Known rows, with every step that occurs:
kadaruk-zepez-liref-mufe: [ -2 -15   8   6  22 -18  18  13  -4   7  -4   1  14  -6 -17 -27   1 -18
  25 -11]
liref-zepez-farug: [ 33 -22  13   7  18  -4  13 -12   3  -6 -24  14   3  -4  15  -9 -34  19
  20  -4]
liref-zepez-kadaruk: [ 23  -6  19   5  13  -4  35  14   8  -2 -37   4   0  -9   2 -12 -34  18
  23  15]
riveri-kadaruk-zepez-farug: [ 11   7  22  -5  11  -2  15  -6  -6  11 -22  12  -2 -34   0 -23  -5  -7
  -1   0]
lepimu-riveri-farug-zepez-liref: [  3   5  -1  11  17  -7   3 -12 -20   2 -11   7  13  -4  28 -17  -9 -17
  13  -4]
mufe-liref: [ 24  -9  21  17  25 -12  14  19  15 -16  10  26  -3  21 -12 -22 -23  11
  34  10]
riveri-lepimu-zepez-kadaruk: [  0  26  34 -10   8   2  57  28  -6  10 -41  21   1   3 -10 -30  11   9
  -3  18]
mufe-liref-zepez: [ 37 -17  15  12  24 -12  28  13  20 -12   1  27   5  14   2 -17 -40  25
  33  14]
liref-zepez-lepimu-riveri-kadaruk: [ 19  23  21 -15  23   8  70  10   0   5 -33  12  13  -1  12 -25  -3  15
 -11  21]
kadaruk-zepez: [ 22  -1  18  -2  10  -6  19  15  -2  -3  -5   9   3  -3   1 -29   0   1
  16   0]
zepez-lepimu: [ 12   3  22   1  20   1  33  14   7 -16 -19  11  -1  19  -5 -23  -1   7
  14   2]
farug-zepez-lepimu-riveri-kadaruk: [ 11  38  25 -12  16   6  50   9 -14   6 -20  -1  -3 -10  10 -18   7  -3
 -12  22]
farug-zepez-liref: [ 14  -4   2  10  12  -7  -1   8  -8  -2 -12  -6  -1   0  18 -14 -24 -15
  31  -4]
farug-zepez-lepimu: [ 17  11  23  -1  11  -3  29  10   0 -11 -15  -2  -9   2   7 -11  -9   2
  13   6]
lepimu-riveri-liref-zepez-farug: [ 23 -11   8   8  22   3  22 -10   2  -4 -19  29  11  -6  24 -20  -7  15
  20  -9]
kadaruk-zepez-lepimu: [ 13  14  21 -12  13  -2  44  17   7  -7 -15  13  -1  -3  -1 -28  14   2
   3   1]
lepimu-zepez-kadaruk: [  4  16  19   2   9   0  32  27  -7   4 -33   9   2  -7 -16 -25  -1   3
  15  23]
liref-zepez-lepimu-riveri: [ 29  11  14 -11  24   5  61  11   2  -8 -21  17  11  14  16 -21   1  22
   0  14]
lepimu-riveri-farug-zepez: [ 14   6  17  11  11  -7  10 -13 -20  -2  -3   7   9  -2  19 -13  -8   0
   8   4]
riveri-lepimu: [ 16   0  35   0  16  -1  34  12   0  -5 -18  19   3  28   3 -27  -4  11
  10  -3]

Rows:
[ 14  10  24   7   4  -6  16  13  -5  -1 -25 -10 -17 -17  -1  -5 -24  -1
  23  16]	farug-zepez-kadaruk
[ -4  10  25   5  23  -9  44  10  -5  -2  -2   3   4   0 -11 -16  18  -5
  17  -2]	farug-zepez-lepimu-riveri-liref-mufe
[-12  -2  20  -2  24 -11  45  21 -11  15 -20  17  23  20 -19 -34  13  -8
   9  -4]	riveri-lepimu-zepez-liref-mufe
[ 24  -8   9   5  20   2  34  10   3  -3 -13  21  19  10  20 -27  -8  17
  26  -1]	lepimu-riveri-liref-zepez
[  6  30  25  -9  24  10  54  14  -7   1 -24  11   6   6  -3 -30  16   0
 -10  18]	zepez-lepimu-riveri-kadaruk
[ 14   0  13   5  14  -1  10   2 -10   0 -21  20   6  -2  -4 -24  -1   5
  12   5]	lepimu-zepez-farug
[ 15  20  19  -5  25   6  46  16  -3 -13 -13  15   3  21   2 -27  20   9
   2  10]	zepez-lepimu-riveri
[ 13  16  22   2  21   6  30  12 -16   5 -14   9  12   6  -1 -30   2   0
   5  18]	lepimu-riveri-kadaruk
[ -9  13   9  -5  26  -8  38  13 -17  24  -9   3  21 -19 -14 -33  18 -23
   1   5]	lepimu-riveri-kadaruk-zepez-liref-mufe
[ -8  13  23  -6  25  -7  57  18   2   1  -2  19  12  -6 -20 -32  42  -4
   6  -7]	kadaruk-zepez-lepimu-riveri-liref-mufe
[ 32  14  14  -5  32  -3  64  16  19 -12  -3  36   4  16   6 -20  -7  28
   7  23]	mufe-liref-zepez-lepimu-riveri
[ 14   5  13   5  17   3  44  16   6   2 -32  17   7 -11  10 -22  -8  14
  22   9]	lepimu-riveri-liref-zepez-kadaruk
[ 14  27  20 -12  14   4  40  14 -16  14 -10  11  11 -16   4 -35  16  -4
  -8  16]	lepimu-riveri-kadaruk-zepez
[  4   2  -3   4  17  -1  15  23  -9   3 -21  12  17  12   2 -35   0 -10
  23   3]	lepimu-zepez-liref
[  8  -2  17  13  20  -4  14  -7 -14  -7  -7  20  17  14   7 -25   1   3
   9   1]	lepimu-riveri-farug
[ 29  -2  19   1  28  -9  52  16  30 -16  -7  30  -1  14   0 -16 -26  26
  19  15]	mufe-liref-zepez-lepimu
[  3  19  20   9   9  -7  20  -7 -17   2 -23   2  -3 -23  10  -7  -9  -3
   4  15]	lepimu-riveri-farug-zepez-kadaruk
[ 26  -3  19  10  22 -12  39  20  24  -6 -18  23  -6  -7  -8 -10 -41  23
  29  24]	mufe-liref-zepez-kadaruk
